Every row comes from one small tree of marks. The marks that hang from a mark follow it in brackets, in alphabetical order. Every link used is in the known rows. Which tree was each row made from?
(in the rows, 128 means zero)
Known rows
E{M Z{Q}}:  84 123 122 126 152 115 137 166 105 128 118 108  88 117 122 102 119 128
E{M{Q} Z}:  98 104 121 113 149 123 151 107 145 117 123  76  95 119  44 105 106 130
E{Z{J{R}}}: 104 124  97 122 152 134 147 142 162 115 112 138 131 142 146 105  85 157
M{Q}: 130 122 114 115 134 143 117  86 167 125 141  97 111 136  61 110 132 120
Q{R Z{J}}:  99 115  92 129 138 138 138 188 162 134 147 130 109 140 150 136 112 126
R{Q}:  98 139 122 108 162 132 119 141 149 116 136 101 119 129 105 110 117 135
R{Q{Z{J}}}:  99 132 125 121 123 128 126 136 166 129 128  96 122 137 154 110 115 132
E{Z}:  86 116  97 118 154 131 141 136 139 109 121 122 127 136 149 115 123 140
M{Q{R Z{E}}}: 108  95 108 127 115 135 112 109 166 114 143 103  94 121  65 125 159  98
J{M{Q} Z}: 129 117 125 127 135 160  99  58 141 132 155  96 107 130 113 116 134 124
Q{R Z}:  86 115  88 138 143 131 134 198 152 128 148 126 102 128 138 135 136 114
E{M Z{J}}:  95 113 123 105 155 123 165 144 139 125 116 101 109 137 103 113  82 149
Q{Z}:  98 123 107 142 106 122 134 146 160 135 123 114 113 141 164 121 153 113
Z{E J}: 124 114 131  97 122 133 121 102 157 116 115 137 121 155 108 126 136 127
M{Q{R Z{J}}}: 121 107 100 125 127 147 124 122 177 132 153 101 105 133  90 121 116 118
J{R Z}: 103 147 115 136 135 142 126 141 145 147 141 135 101 129 145 111 142 127
M{Q{Z}}: 119 114 112 136 100 133 121  87 176 132 133  91 108 133  98 110 148 107
J{M R{Q} Z{E}}: 110 126 138 136 146 134  97 101 141 110 127 124 104 112 108 106 132 130
J{M R}: 139 133 102 149 167 129 121 148 167 112 118 146 121 134  85 103  82 146
E{Z{J{M R} Q}}: 118 126 101 141 154 135 116 146 137 116 110 151 124 133 169  93  78 154

Write each row's tree
145 108 114 162 118 122 108  88 185 108 111 122 110 125  60  97 114 121 => J{M{Q{Z{E}}} R}
 81  99 115 130 131 112 138 182 140 120 132 117  79 119  86 138 156 100 => Q{R Z{E{M}}}
135 132 102 126 176 152  95 177 125 131 148 155 107 139 142 117  80 140 => Z{J{M} Q{R}}
103 131 123 131 151 118 145 173 127 135 109 126  93 123 119  93  80 145 => E{M Z{J{R} Q}}
152 147 113 146 147 140  98 156 145 137 120 161 114 141 146  93  76 145 => Z{J{M R} Q}
121 132 110 159 152 119 117 146 173 109 115 120 119 121 107  95  86 142 => J{M R{Q{Z}}}
123 116 111 142 109 131 130 126 169 133 120 119 126 151 172 119 110 132 => Q{Z{J{M}}}
130 114 115 128  96 140 125  81 183 137 133  91 114 143 110 110 128 117 => M{Q{Z{J}}}
 93 132 138 122 107 141  89 111  98 144 138 133  87 128 180 121 202  98 => J{Z{E Q}}
119 122 120 154 141 114 111 131 171 100 105 124 116 118  96  99 103 134 => J{M R{Q{Z{E}}}}
121 132 131 155 125 136  80 115 116 129 124 153  90 118 150 103 152 116 => J{M R Z{E Q}}
113 121 104 128 151 140 113 134 125 117 119 139 126 139 185 103  91 149 => E{Z{J{M} Q}}
149 127 130 139 127 128  86 124 139 119 101 169 108 137 122  98 111 129 => Z{E J{M R} Q}
127 128 136 113 111 133  92 120 125 130 113 150 105 146 149 113 149 115 => Z{E J Q}
117 102 122 132  86 127 113  71 172 120 124  94 103 132  85 114 171  97 => M{Q{Z{E}}}
119 121 128 144 135 136 104 100 140 119 124 143 104 123 118 113 142 126 => J{M R Z{E}}
123 147 117 160 142 144  91 140 120 144 137 148  96 120 166  99 125 128 => J{M R Z{Q}}
128 103 126 123  82 133 116  61 180 127 123  97 110 142  95 113 151 106 => M{Q{Z{E J}}}
